Known rows, with every way that one mark hangs from another
{Z144 {Z737 Z977}}: [ 0.01 -0.03  0.33  0.45 -0.32 -0.37 -0.03 -0.18 -0.54  0.11  0.16  0.29
 -0.06 -0.13  0.18  0.28 -0.10  0.12 -0.06 -0.06 -0.07  0.10  0.15 -0.02
  0.22]
{Z737 Z144 Z977}: [ 0.09 -0.22  0.01  0.17 -0.27  0.16  0.36 -0.42 -0.47  0.26  0.38  0.27
  0.13 -0.29 -0.05  0.30  0.06  0.01 -0.33 -0.08  0.30 -0.26  0.31  0.02
 -0.05]
{Z508 {Z148 {Z977 Z654}}}: [-0.19  0.20  0.50 -0.41  0.04 -0.14  0.20 -0.29  0.04 -0.22 -0.14  0.11
  0.04 -0.14 -0.05  0.29  0.01  0.33 -0.40  0.00 -0.29  0.39  0.20 -0.06
  0.13]
{Z977 Z148 Z654 Z776}: [-0.18 -0.09  0.13 -0.33  0.27 -0.10 -0.03 -0.23  0.31 -0.04  0.02  0.08
 -0.04 -0.02 -0.07 -0.22  0.11  0.15 -0.24  0.16 -0.30  0.24 -0.08 -0.04
  0.02]
{Z654 {Z977 Z148 Z776 Z985}}: [ 0.33 -0.15 -0.28 -0.41  0.09  0.21 -0.19  0.04  0.14  0.05 -0.31 -0.22
  0.08  0.38  0.16 -0.30  0.09 -0.04  0.26  0.16 -0.24 -0.17  0.00 -0.04
 -0.30]
{Z148 Z977}: [ 0.06 -0.13  0.28 -0.02 -0.23 -0.01 -0.30 -0.14 -0.07  0.01 -0.17 -0.08
  0.08  0.08  0.14  0.31 -0.14 -0.03 -0.13 -0.10  0.03  0.11  0.22 -0.04
  0.19]
{Z737 Z977}: [ 0.07 -0.14  0.24  0.18 -0.29  0.11  0.05 -0.28 -0.42  0.11  0.28  0.16
  0.00 -0.13  0.02  0.34 -0.10 -0.05 -0.20 -0.12  0.03  0.03  0.20 -0.06
  0.11]
{Z515 {Z379 Z737}}: [-0.15 -0.05 -0.35  0.40 -0.11  0.16 -0.38  0.09 -0.31 -0.24  0.34 -0.25
 -0.04 -0.21 -0.26  0.25 -0.17 -0.02 -0.06  0.12  0.29  0.41 -0.02  0.10
 -0.14]
{Z144 {Z737 {Z977 Z654 Z776}}}: [-0.21  0.14  0.07  0.19  0.12 -0.44  0.27 -0.40 -0.30  0.19  0.23  0.39
 -0.09 -0.14 -0.01 -0.14 -0.06  0.35 -0.05  0.11 -0.51  0.11 -0.01 -0.02
  0.10]
{Z985 {Z977 {Z148 Z508} Z776}}: [ 0.00 -0.16  0.33 -0.20  0.20 -0.09 -0.35  0.48  0.14 -0.34 -0.14  0.04
 -0.05  0.13 -0.18  0.02  0.31 -0.23  0.07 -0.08  0.17  0.19 -0.30 -0.01
  0.07]
{Z977 Z985}: [ 0.19 -0.26 -0.08  0.13 -0.27  0.35 -0.57 -0.23  0.04  0.11 -0.22 -0.17
  0.06  0.12 -0.07  0.31  0.14 -0.21 -0.11 -0.14  0.10 -0.02  0.19  0.06
  0.18]
{Z515 {Z379 {Z737 Z144 Z977}}}: [-0.01  0.11 -0.45  0.41 -0.16  0.13  0.47  0.05 -0.57 -0.04  0.62 -0.05
  0.11 -0.47 -0.13  0.13 -0.17  0.01 -0.22  0.11  0.44 -0.01  0.07  0.09
 -0.41]
{Z508 {Z148 {Z977 Z654 Z776 Z985}}}: [-0.03  0.38  0.15 -0.62  0.26  0.05  0.11 -0.18  0.24 -0.02 -0.37 -0.08
  0.05  0.10 -0.01 -0.20  0.15  0.22 -0.21 -0.03 -0.49  0.12  0.11  0.08
 -0.19]
{Z737 {Z977 Z654}}: [-0.09 -0.03  0.12  0.07 -0.11  0.06  0.36 -0.45 -0.14  0.08  0.28  0.23
  0.00 -0.23 -0.12  0.31 -0.12  0.11 -0.32  0.03 -0.20  0.10  0.15 -0.14
  0.26]
{Z654 {Z977 Z985}}: [ 0.32 -0.33 -0.41 -0.01 -0.25  0.42 -0.34 -0.27 -0.10  0.11 -0.23 -0.18
  0.14  0.25 -0.09  0.32  0.04 -0.05  0.21  0.06 -0.03 -0.15  0.24 -0.09
  0.05]
{Z977 Z776}: [-0.10 -0.30 -0.04 -0.03  0.03  0.16 -0.51 -0.43 -0.25  0.15  0.18  0.09
 -0.04  0.05 -0.25  0.04  0.15  0.03 -0.08 -0.04 -0.04  0.12  0.14  0.11
 -0.08]
{Z379 Z515 {Z737 Z144 {Z977 Z776}}}: [-0.22  0.04 -0.38  0.26  0.26  0.14  0.42  0.03 -0.54  0.13  0.37  0.10
 -0.10 -0.43 -0.17 -0.30 -0.05  0.13  0.31 -0.08  0.42 -0.42  0.08 -0.01
 -0.40]
{Z737 Z144 {Z977 Z148}}: [ 0.13 -0.12  0.31 -0.05 -0.21 -0.05  0.54 -0.06 -0.18  0.09  0.22  0.20
  0.15 -0.27  0.25  0.05  0.04 -0.03 -0.39 -0.04  0.27 -0.20  0.14 -0.04
 -0.12]
{Z148 Z508 Z977}: [-0.01  0.09  0.24  0.09 -0.21 -0.04 -0.33  0.14  0.19 -0.08 -0.23 -0.08
 -0.03  0.29  0.07  0.29 -0.21 -0.10  0.22 -0.17  0.15  0.05  0.04  0.03
  0.34]
{Z144 {Z737 {Z977 Z985}}}: [ 0.25  0.09  0.15  0.42 -0.36 -0.17 -0.10 -0.05 -0.30  0.18 -0.17  0.05
 -0.01  0.03  0.29  0.18 -0.05 -0.06  0.03 -0.13 -0.11 -0.10  0.10  0.02
  0.20]
{Z654 {Z977 Z776}}: [ 0.06 -0.36 -0.38 -0.15  0.05  0.23 -0.31 -0.44 -0.38  0.15  0.15  0.10
  0.02  0.18 -0.27  0.03  0.07  0.21  0.22  0.18 -0.20  0.00  0.19 -0.03
 -0.21]
{Z148 Z508 {Z977 Z654 Z776}}: [-0.24  0.25 -0.04 -0.21  0.21 -0.10 -0.05 -0.07  0.43 -0.01 -0.16  0.01
 -0.06  0.29 -0.12 -0.09 -0.16  0.14  0.21  0.00 -0.30  0.07 -0.09  0.03
  0.23]
{Z985 {Z977 {Z148 Z508} Z654 Z776}}: [-0.16 -0.07  0.23 -0.29  0.37 -0.16 -0.05  0.31  0.40 -0.37 -0.11  0.11
 -0.04  0.02 -0.29  0.00  0.28 -0.05 -0.02  0.07 -0.06  0.28 -0.35 -0.09
  0.24]
{Z144 Z737}: [-0.10 -0.28  0.19  0.47 -0.28 -0.31 -0.56 -0.29 -0.33  0.04 -0.03  0.19
 -0.07 -0.05 -0.01  0.35  0.07  0.13 -0.05 -0.01  0.03  0.26  0.16  0.06
  0.34]
{Z379 Z737}: [-0.22 -0.33 -0.15  0.21 -0.04  0.13 -0.37 -0.03 -0.10  0.05  0.14 -0.09
 -0.09 -0.23 -0.29  0.32 -0.11  0.00  0.04  0.06  0.29  0.23  0.09  0.04
 -0.01]

Rows
[ 0.02  0.16  0.03 -0.09 -0.02  0.06 -0.09  0.23  0.89 -0.15 -0.39 -0.20
 -0.04  0.26  0.06  0.04  0.02 -0.18  0.08 -0.01 -0.05  0.04 -0.21 -0.03
  0.44]
{Z977 {Z148 Z508} Z654 Z985}
[ 0.00  0.35 -0.21 -0.22  0.17  0.07 -0.10  0.08  0.68  0.08 -0.45 -0.22
 -0.01  0.46  0.01 -0.22 -0.07 -0.06  0.32 -0.06 -0.34 -0.15 -0.12  0.06
  0.18]
{Z148 Z508 {Z977 Z654 Z776 Z985}}
[ 0.29  0.05 -0.34 -0.33  0.11  0.16 -0.21  0.32  0.42 -0.02 -0.36 -0.22
 -0.02  0.59  0.10 -0.32  0.03 -0.11  0.62  0.09 -0.14 -0.22 -0.20  0.00
 -0.13]
{Z654 {Z977 {Z148 Z508} Z776 Z985}}
[-0.19  0.06  0.00  0.44 -0.01  0.12  0.14  0.19 -0.43 -0.12  0.20 -0.07
 -0.19 -0.36 -0.01  0.11 -0.31  0.00  0.30 -0.17  0.36 -0.11  0.04 -0.18
  0.04]
{Z379 Z515 {Z737 Z977}}
[-0.06  0.20 -0.23  0.41 -0.17  0.09  0.15  0.17 -0.52 -0.17  0.49 -0.17
 -0.02 -0.29 -0.07  0.17 -0.35 -0.06 -0.08  0.07  0.17  0.24 -0.03  0.00
 -0.24]
{Z515 {Z379 {Z737 Z977}}}
[ 0.01  0.14  0.47  0.05  0.03 -0.56  0.12  0.12 -0.30  0.06  0.07  0.24
 -0.10  0.00  0.41 -0.36 -0.06  0.13  0.00  0.01 -0.28  0.09 -0.13  0.01
 -0.14]
{Z144 {Z737 {Z977 Z148 Z776}}}
[-0.13 -0.14  0.40 -0.10  0.10 -0.15 -0.02  0.35  0.43 -0.48 -0.18  0.07
 -0.01 -0.05 -0.22  0.37  0.21 -0.12 -0.15  0.02  0.13  0.33 -0.28 -0.19
  0.53]
{Z985 {Z977 {Z148 Z508} Z654}}
[-0.07 -0.33  0.45 -0.19  0.07 -0.10  0.01  0.07  0.16 -0.40 -0.12  0.08
  0.08 -0.26 -0.16  0.38  0.27 -0.03 -0.51  0.10  0.01  0.39 -0.09 -0.24
  0.37]
{Z985 {Z977 Z148 Z654}}
[-0.18  0.19  0.11  0.00 -0.05 -0.11 -0.02 -0.03  0.49 -0.11 -0.20 -0.03
 -0.01  0.20 -0.05  0.27 -0.22  0.04  0.11 -0.03 -0.12  0.12  0.00 -0.07
  0.52]
{Z148 Z508 {Z977 Z654}}
[ 0.04  0.08  0.63  0.23 -0.24 -0.58  0.14  0.16 -0.25 -0.04  0.00  0.21
 -0.05 -0.09  0.47  0.04 -0.14  0.07 -0.11 -0.02 -0.08  0.14 -0.04 -0.09
  0.17]
{Z144 {Z737 {Z977 Z148}}}
[-0.17  0.05  0.02 -0.29  0.20 -0.06 -0.03 -0.34  0.16  0.08 -0.12  0.03
  0.02  0.09 -0.06 -0.11 -0.08  0.21 -0.13  0.07 -0.40  0.12  0.10 -0.01
  0.06]
{Z148 {Z977 Z654 Z776}}
[ 0.05 -0.06 -0.15 -0.29  0.15 -0.01 -0.15  0.17  0.16 -0.09 -0.05  0.02
 -0.07  0.43 -0.03 -0.22 -0.04  0.06  0.55  0.16 -0.10 -0.02 -0.18 -0.03
 -0.10]
{Z654 {Z977 {Z148 Z508} Z776}}
[-0.17 -0.03 -0.25  0.45 -0.02  0.14  0.45  0.07 -0.47  0.02  0.31  0.07
 -0.07 -0.52 -0.08  0.06 -0.14  0.06  0.18 -0.13  0.62 -0.37  0.14 -0.10
 -0.12]
{Z379 Z515 {Z737 Z144 Z977}}
[ 0.32  0.00 -0.18 -0.15 -0.16  0.17 -0.20  0.35  0.45 -0.13 -0.41 -0.26
  0.03  0.50  0.17  0.06 -0.05 -0.17  0.53  0.05  0.04 -0.16 -0.12 -0.09
  0.16]
{Z654 {Z977 {Z148 Z508} Z985}}
[ 0.24  0.26  0.31  0.04  0.00 -0.41  0.05  0.28 -0.06  0.14 -0.24  0.00
 -0.03  0.17  0.53 -0.45  0.01 -0.07  0.09 -0.05 -0.30 -0.13 -0.13  0.05
 -0.16]
{Z144 {Z737 {Z977 Z148 Z776 Z985}}}
[-0.09  0.03  0.18 -0.14  0.13 -0.08 -0.35  0.20  0.30 -0.09 -0.02  0.01
 -0.15  0.29 -0.01 -0.22  0.05 -0.08  0.22 -0.05  0.04  0.11 -0.22  0.11
  0.03]
{Z977 {Z148 Z508} Z776}
[ 0.21  0.21  0.04  0.04 -0.25  0.13 -0.41  0.29  0.43 -0.01 -0.54 -0.33
  0.03  0.45  0.18  0.20 -0.13 -0.29  0.32 -0.25  0.10 -0.16  0.01  0.06
  0.32]
{Z148 Z508 {Z977 Z985}}
[-0.27  0.10  0.07 -0.23  0.28 -0.13 -0.04  0.04  0.60 -0.12 -0.03  0.08
 -0.14  0.19 -0.12 -0.23  0.02  0.06  0.12  0.08 -0.19  0.18 -0.27  0.01
  0.20]
{Z977 {Z148 Z508} Z654 Z776}
[ 0.14  0.13  0.01 -0.16  0.08  0.10 -0.43  0.37  0.53 -0.01 -0.34 -0.22
 -0.08  0.45  0.10 -0.31  0.14 -0.28  0.33 -0.12  0.00 -0.10 -0.25  0.15
  0.00]
{Z977 {Z148 Z508} Z776 Z985}
[ 0.27 -0.04 -0.31 -0.04 -0.05  0.30  0.29 -0.29 -0.26  0.44  0.14  0.08
  0.14 -0.06 -0.02 -0.18  0.21 -0.10 -0.14 -0.12  0.04 -0.52  0.20  0.16
 -0.37]
{Z737 Z144 {Z977 Z776 Z985}}
[ 0.16 -0.08  0.07 -0.27  0.06  0.13 -0.42  0.09  0.28  0.07 -0.29 -0.23
  0.00  0.24  0.18 -0.31  0.20 -0.21 -0.06 -0.06 -0.10 -0.05 -0.06  0.10
 -0.16]
{Z977 Z148 Z776 Z985}
[ 0.04  0.07 -0.42  0.39 -0.05  0.32  0.38  0.22 -0.26  0.10  0.00 -0.18
 -0.01 -0.36  0.03 -0.01 -0.08 -0.12  0.26 -0.19  0.57 -0.57  0.14 -0.06
 -0.15]
{Z379 Z515 {Z737 Z144 {Z977 Z985}}}
[ 0.26  0.20  0.46  0.22 -0.27 -0.39  0.06  0.30  0.00  0.03 -0.31 -0.03
  0.00  0.08  0.60 -0.08 -0.07 -0.11 -0.03 -0.10 -0.13 -0.06 -0.05 -0.04
  0.13]
{Z144 {Z737 {Z977 Z148 Z985}}}
[ 0.03  0.22 -0.15  0.18 -0.08 -0.08  0.64  0.42 -0.27 -0.19  0.46 -0.12
  0.11 -0.43  0.16 -0.11 -0.21 -0.02 -0.25  0.15  0.41  0.03 -0.09  0.02
 -0.45]
{Z515 {Z379 {Z737 Z144 {Z977 Z148}}}}
[-0.10 -0.27  0.31 -0.38  0.34 -0.11 -0.03  0.04  0.12 -0.30 -0.07  0.10
  0.04 -0.17 -0.23  0.01  0.36  0.03 -0.41  0.13 -0.18  0.33 -0.14 -0.14
  0.06]
{Z985 {Z977 Z148 Z654 Z776}}
[-0.05  0.22 -0.12 -0.27  0.25  0.04 -0.09  0.20  0.82 -0.04 -0.32 -0.16
 -0.08  0.36  0.00 -0.34  0.11 -0.12  0.21  0.02 -0.26 -0.02 -0.30  0.06
  0.15]
{Z977 {Z148 Z508} Z654 Z776 Z985}
[ 0.31  0.07 -0.02 -0.27  0.03  0.10  0.45  0.05  0.02  0.28 -0.02  0.01
  0.15 -0.01  0.30 -0.42  0.18 -0.16 -0.20 -0.06  0.06 -0.47  0.05  0.08
 -0.43]
{Z737 Z144 {Z977 Z148 Z776 Z985}}
[-0.12 -0.06 -0.26 -0.09  0.15  0.05  0.67 -0.62 -0.24  0.33  0.44  0.39
  0.09 -0.30 -0.23 -0.12  0.11  0.24 -0.34  0.10 -0.15 -0.24  0.19  0.04
 -0.18]
{Z737 Z144 {Z977 Z654 Z776}}
[-0.15 -0.15 -0.60  0.38 -0.10  0.17 -0.05 -0.03 -0.35 -0.11  0.44 -0.14
  0.09 -0.38 -0.36  0.19  0.01  0.04 -0.19  0.15  0.54  0.15  0.10  0.17
 -0.27]
{Z515 {Z379 {Z737 Z144}}}
[-0.07  0.17 -0.59  0.22  0.12  0.12  0.45  0.00 -0.61  0.09  0.68  0.01
  0.06 -0.38 -0.22 -0.24 -0.10  0.08 -0.09  0.13  0.24 -0.08  0.01  0.17
 -0.69]
{Z515 {Z379 {Z737 Z144 {Z977 Z776}}}}
[ 0.01  0.02 -0.04 -0.36  0.23  0.08 -0.09 -0.08  0.55  0.04 -0.27 -0.16
  0.01  0.15  0.07 -0.33  0.17 -0.03 -0.15  0.11 -0.35  0.03 -0.11  0.01
 -0.02]
{Z977 Z148 Z654 Z776 Z985}
[-0.16 -0.09 -0.41  0.03  0.19  0.10  0.47 -0.10 -0.40  0.36  0.47  0.19
  0.00 -0.40 -0.22 -0.15 -0.06  0.11 -0.01  0.07  0.25 -0.28  0.11  0.13
 -0.55]
{Z379 {Z737 Z144 {Z977 Z776}}}
